Each row was made from one walk, in order. Every step used is in the known rows, and no mark comes twice. Write each row's walk.
Known rows
nimor vegus kelev: [ 2.23 -1.36  3.60  1.01  2.78  0.37  2.33  1.44 -0.68 -0.06  3.78  3.43
 -1.41 -4.70 -1.87  1.70  0.88 -2.64 -2.25 -0.37  0.08  2.35 -1.83  2.04
 -0.56 -2.01]
mobo lekud rapu: [-0.86  1.16  1.01  0.74  4.20  1.23  3.66  4.64 -3.52 -0.24 -0.73  1.80
 -0.17 -5.83 -1.40 -1.82  1.82 -2.19  2.05  0.73 -0.77  0.77 -0.44 -0.26
 -0.31  1.73]
nimor vegus lekud getu sugis puza: [ 0.73  0.33  0.41  1.93  2.53 -0.17  3.24  3.16 -0.79 -0.37  3.99 -0.04
  1.56 -1.47 -0.51  3.86  0.46  0.84 -2.68  0.78 -1.72  3.23  0.75  3.55
 -0.51 -0.27]
getu lekud: [-1.23  0.26  1.68 -0.48  2.32  0.91  0.93  5.88 -2.60  0.69 -0.55  2.27
  0.17 -3.78 -1.12 -0.36  1.17 -0.44 -0.97  2.14  0.34  0.00  1.92  1.84
 -1.07 -0.10]
mobo sugis: [-2.46 -2.73 -1.37  1.10  6.62  1.29  2.10  3.72 -2.53  0.76  0.29  0.50
 -0.53 -4.26 -5.76 -0.18  0.84 -1.12 -0.27  1.49  1.03  0.03  0.29  0.08
  1.28  0.78]
pape puza sugis: [ 0.99 -1.73  2.45 -0.33  1.95  0.05  1.84  6.25 -1.74  1.52  0.39  1.14
 -0.63 -3.47 -3.37  3.31  1.96  0.48  0.05  0.50 -2.54 -0.13  2.35  2.01
 -0.02  1.87]
lekud getu sugis vegus: [-0.64  0.37 -0.62  0.98  4.69  1.32  2.69  3.65 -0.94 -0.40 -1.24 -0.66
  1.59 -2.69 -3.68  0.69 -0.06  0.96 -1.27  2.87 -0.29 -1.65 -0.68  2.55
  0.44 -0.36]
vegus lekud rapu: [ 0.71  1.95  2.38 -0.65  1.00 -0.76  3.68  5.67 -1.83  0.60  1.15  2.17
 -0.67 -5.16  0.63  2.89  1.92 -2.88  2.04 -0.01  1.20  0.92  0.05  0.03
  0.44  1.28]
lekud rapu sugis: [ 0.98 -0.39 -0.79  0.56  3.60  1.37  3.87  6.24 -0.41  0.48  0.54 -0.60
  1.03 -4.69 -2.95  0.72  1.47  0.34  1.74  0.73  1.41 -1.48  0.35 -1.06
  2.33  1.45]
mobo lekud rapu sugis puza: [ 0.05 -2.47 -1.48  2.95  3.13  1.88  3.98  5.28 -2.93 -0.35  0.68 -0.89
  1.64 -3.56 -2.39 -1.11  0.81  0.07 -0.10  0.21 -1.24  1.30  0.89  1.22
 -0.11  0.84]
sugis puza: [-1.44 -2.74  1.67  1.87  1.51  0.34  2.27  4.51 -3.23  1.34  0.72 -0.66
 -0.14 -3.63 -3.60 -0.07  0.66 -1.72 -3.35  2.02 -0.48  0.98  0.15  2.97
  0.50 -1.46]
pepog lekud rapu sugis: [ 0.31  0.89  0.03  1.03  3.44  0.68  4.54  6.91 -1.38  0.47  0.17 -1.04
  0.84 -3.89 -1.50  0.87  2.04  0.30  2.03 -0.06  0.75 -0.65  0.22 -2.66
  2.08  0.83]
lekud getu: [-0.31  2.12 -0.42 -0.14  2.85  0.45  2.37  3.57 -1.94  0.60  1.13  0.06
 -0.05 -6.15 -2.48  2.28  1.80 -0.85  1.33  1.60 -2.23 -1.13  0.24  1.05
  1.17  1.56]
pepog sugis puza: [-2.03 -3.61  0.44  2.36  3.12  2.06  0.71  6.08 -2.89  0.99  0.63  0.20
  0.49 -1.67 -4.44  1.59  1.09 -1.61 -4.38  2.36  0.94  1.63  0.15  0.57
  1.84 -1.66]
nimor vegus lekud: [ 1.82  0.66  2.59  0.79  2.76 -0.89  4.11  3.09 -1.10  0.12  2.78  4.64
 -0.85 -3.93 -0.26  4.54  2.07 -2.69 -1.13  0.61  1.20  4.52 -0.82  2.81
 -1.42 -1.03]
getu sugis: [-2.00  0.26  1.75 -0.33  5.36  0.89  2.35  5.01 -0.91  0.88  0.37  0.85
  1.05 -1.88 -4.05  0.42  0.68  0.34 -2.46  3.02  1.80 -1.31 -2.01  0.31
  1.48  0.75]
pepog lekud rapu: [-1.31  2.27  2.83  0.29  2.03 -0.22  3.73  6.42 -2.91  0.78 -0.48 -0.63
 -0.33 -4.83 -0.59 -0.44  2.26 -1.81  1.65  0.09  0.02  0.20  0.37 -2.23
  2.01  0.11]
pape rapu: [ 0.46  0.89  1.87 -1.16  2.49  0.70  1.97  7.19 -3.81  1.01 -2.06  1.12
 -0.46 -4.63 -2.92  0.42  1.59  0.24 -2.46  1.39  1.37  0.40  0.33  2.18
  0.15  0.74]
puza lekud: [-0.47  0.20  2.28  0.35  0.06 -1.23  3.23  6.14 -2.45  1.72 -0.12  2.43
 -0.31 -5.22 -0.42  1.59  3.07 -1.41 -1.10  1.86 -0.55  0.13 -2.91  2.73
  0.45  2.01]
rapu sugis puza lekud: [ 0.83 -2.75  0.03  2.44 -0.44 -0.49  3.78  6.83 -2.03  1.49  1.01 -0.10
  1.06 -3.36 -0.88  1.77  2.28  0.90 -2.57  1.19 -1.33  0.77 -1.55  3.72
  0.11  1.49]
puza sugis vegus lekud rapu: [ 2.24  0.08  2.19  0.99  1.87 -0.83  4.01  6.10 -0.40  0.65 -0.19  1.26
 -0.49 -4.45 -1.25  3.20  2.29 -2.45  2.05 -0.73 -0.45  1.19  0.48  1.91
 -0.63 -0.24]
mobo lekud: [-1.66  0.42  0.86  1.02  5.27  1.46  3.22  3.38 -4.37  0.21 -0.67  3.75
 -0.14 -4.45 -2.79 -0.88  1.83 -2.17 -0.04  1.90 -1.13  1.19 -2.16  1.42
 -1.64  1.13]
nopit vegus: [-0.16 -1.08  0.61  0.97  1.56 -0.02  3.32  3.23 -5.56  0.89 -0.94  1.96
 -0.44 -4.88 -3.12  1.61 -2.13 -1.33 -1.00  2.26  0.70  0.23 -0.52  2.32
  0.28 -0.93]
mobo sugis puza: [-2.60 -5.03 -1.01  2.55  4.53  1.35  1.84  3.84 -3.38  0.73  1.02 -1.47
 -0.11 -3.13 -5.54 -0.82  0.04 -0.80 -2.64  1.23 -0.29  1.21  1.57  2.33
  0.75 -0.63]
pape rapu sugis puza: [ 1.23 -2.65 -0.42  1.57  1.89  1.56  2.57  7.48 -2.87  0.76 -0.57 -1.39
  1.26 -2.63 -3.63  0.38  0.45  2.12 -3.90  0.73  0.54  0.89  1.64  3.16
  0.18  0.06]

Which walk is each row?
[-1.62 -0.32 -0.27  1.19  2.98  0.75  1.96  4.46 -1.74  0.35  1.84 -2.51
  1.89 -2.13 -3.07  0.74  0.22  1.37 -2.62  1.99 -2.09 -0.54  0.77  2.32
  1.12  0.58] | lekud getu sugis puza
[-0.01 -0.82  1.96  1.28 -2.17 -1.17  3.29  7.19 -2.74  1.01  0.54 -0.89
  0.30 -5.35  0.77 -0.11  2.13 -1.14 -0.57  0.25 -1.42  0.68 -0.06  2.66
  1.27  1.58] | sugis puza lekud rapu
[ 1.89 -1.68 -0.76  1.85  1.38  0.09  4.84  6.61 -0.49 -0.13 -1.97 -0.04
  1.02 -4.60 -1.58  0.49  1.66  0.67  0.09  1.08  0.68 -0.77 -1.09  2.36
  0.45  0.63] | puza lekud rapu sugis vegus
[ 0.61 -2.41  1.60  2.17  4.38  0.63  2.78  5.33 -0.69  1.07 -1.38  0.17
 -0.25 -3.99 -5.80  0.84  1.73 -1.30 -0.92  1.46 -1.55  0.07 -0.82  3.21
 -0.29 -2.02] | puza sugis vegus
[ 0.05  0.11  1.79  0.52  3.48 -0.05  3.59  4.13 -1.10  0.24 -0.48  3.09
  0.59 -1.19 -1.57  3.41  0.54 -1.07 -2.39  1.93  2.12  0.64 -1.95  2.94
 -1.70 -1.03] | getu sugis vegus lekud
[ 0.25 -2.34 -0.70  1.53  1.03  1.62  2.35  7.15 -1.72  0.00  0.79 -1.76
  1.98 -3.12 -1.12 -0.82  0.48  1.47 -0.87  0.27 -0.19  0.24  3.83  1.48
  0.38 -0.09] | getu lekud rapu sugis puza
[ 0.24 -1.25 -0.36  1.21  3.36 -0.01  3.89  4.32 -1.92 -0.52 -0.64  1.34
 -0.46 -4.34 -1.58  1.75  0.90 -2.29  1.61 -0.33  1.70  1.08  1.33  1.16
 -0.45 -0.13] | mobo sugis vegus lekud rapu
[-0.91 -1.29 -2.44  2.17  0.82 -0.51  2.73  4.59 -2.89  0.56  1.83 -1.55
  0.61 -5.12 -1.07  1.95  2.08  0.80  0.12  0.44 -4.07  0.62  1.07  3.04
  0.67  2.88] | mobo sugis puza lekud getu
[ 2.15 -1.89 -0.71  1.19  3.73  1.75  3.40  6.55 -2.11 -0.21 -3.60  0.22
  0.89 -3.19 -4.31  0.53  0.67  1.69 -2.80  1.56  2.00 -0.29  0.37  3.46
 -0.81 -1.04] | pape rapu sugis vegus
[ 2.24  0.46 -0.50  0.05  2.55  0.32  4.53  6.17 -0.35  0.37  1.59  1.67
  0.70 -4.12 -0.69  3.66  1.73 -0.57  2.32 -0.16  1.85  0.00  0.13 -0.63
  0.66  2.16] | vegus lekud rapu sugis
[ 2.45  1.29 -2.28  0.98  2.50  0.27  4.38  3.71 -0.93 -0.25  0.73  1.51
  0.81 -4.38 -0.75  5.60  1.68 -0.18  1.68  0.74 -1.28 -0.05  0.31  2.60
 -1.36  0.90] | rapu sugis vegus lekud getu
[ 0.46 -1.83  2.53  0.77  3.83  1.18  1.75  2.63 -0.80 -0.37  0.67  2.07
 -0.05 -1.97 -3.14  0.58 -0.67 -1.40 -3.23  1.13  1.17 -1.26 -2.68  2.27
 -0.56 -2.07] | getu sugis vegus kelev
[-0.51  0.71  0.14  1.06  2.01  0.00  2.49  4.45 -1.82  0.43  2.83 -0.67
  1.65 -1.55 -0.76  3.55  0.51  0.45 -1.83  1.08 -1.75  0.82  0.66  2.60
 -0.12  1.00] | vegus lekud getu sugis puza
[ 1.01 -1.65 -1.11  1.33  2.90  1.91  3.21  6.24 -0.87 -0.96 -2.21  0.04
  1.39 -3.53 -1.91 -0.77  0.42  1.31  0.22  1.26  1.31 -0.87  2.34  1.64
 -0.64 -1.09] | getu lekud rapu sugis vegus
[ 1.63 -0.17 -0.55  0.78  1.07 -0.09  4.59  7.45 -0.44  0.70  0.35  0.21
  1.13 -4.98 -0.40  1.58  2.61  0.92  1.63  0.39  0.35 -0.99 -0.98  0.10
  1.76  3.33] | puza lekud rapu sugis
[ 3.08 -3.45  2.99  0.65  1.16  0.56  1.55  3.67 -1.36  0.13  0.70  2.23
 -1.28 -3.36 -2.75  2.98  0.49 -1.27 -1.44 -0.99 -2.30 -0.42  0.73  3.64
 -1.99 -0.97] | pape puza sugis vegus kelev
[-0.04  3.53  0.02 -0.84  3.70 -0.07  2.90  4.44 -0.73  0.38  2.25  1.55
  1.19 -2.41 -0.43  4.85  1.38  0.58  0.54  1.45 -0.47 -0.50 -0.78  0.67
  0.25  2.56] | vegus lekud getu sugis
[-0.41 -0.54  1.89  1.19 -0.56 -0.77  3.15  7.43 -1.64  0.82  0.88 -1.32
  1.56 -3.26  0.39 -0.34  1.36  0.57 -1.59  0.72 -0.66  0.10 -0.61  2.09
  1.70  2.02] | getu sugis puza lekud rapu
[-0.30 -1.59  0.08  2.51  1.68  0.67  4.00  6.78 -2.21  0.48  0.59 -2.88
  1.25 -2.88 -1.73 -0.07  1.22  0.55 -0.61 -0.18 -0.62  0.69  1.63 -0.56
  1.55 -0.70] | pepog lekud rapu sugis puza
[ 1.19  3.13  0.43  0.09  4.34 -0.12  3.54  3.16  0.28 -0.49  3.53  2.08
  1.06 -2.16 -0.28  5.08  1.28  0.89 -0.25  1.10 -0.58  1.95 -0.52  1.59
 -0.06  1.33] | nimor vegus lekud getu sugis
[-2.05  0.97  0.62  1.65  2.74  0.43  2.70  5.08 -2.57  0.42  1.64 -3.06
  1.77 -1.15 -1.71  0.90  0.53  1.32 -1.97  1.48 -2.76  0.37  0.69  0.67
  1.20 -0.11] | pepog lekud getu sugis puza
[ 1.15  0.48  1.74  0.54  0.98 -0.62  4.14  5.02 -1.92  0.02 -0.68  2.05
 -0.51 -4.75  0.01  2.05  1.20 -3.02  0.80  0.24  1.31  0.76  0.21  1.85
 -0.99 -0.63] | sugis vegus lekud rapu
[-1.11 -1.56  1.91  1.48  0.28 -0.77  2.80  6.55 -2.12  1.38  0.81 -0.14
  1.43 -1.73 -0.70  0.70  1.61  0.67 -4.05  1.99 -0.83  0.63 -2.23  3.81
  0.57  1.36] | getu sugis puza lekud
[ 1.58 -1.73 -0.30  1.75  0.84  0.19  4.02  6.01 -1.69  0.26  2.09 -0.59
  1.06 -3.12 -0.75  2.53  0.99 -0.43 -0.37 -0.32  0.45  1.13  1.55  1.52
  0.20  0.39] | vegus lekud rapu sugis puza
[ 0.95 -2.10 -1.23  1.72  3.60  1.56  4.32  5.16 -0.67 -0.40 -1.84 -0.66
  0.91 -4.19 -3.76 -0.24  0.50 -0.04  0.17  1.38  1.72 -1.10  0.08  1.31
  0.70 -1.06] | lekud rapu sugis vegus
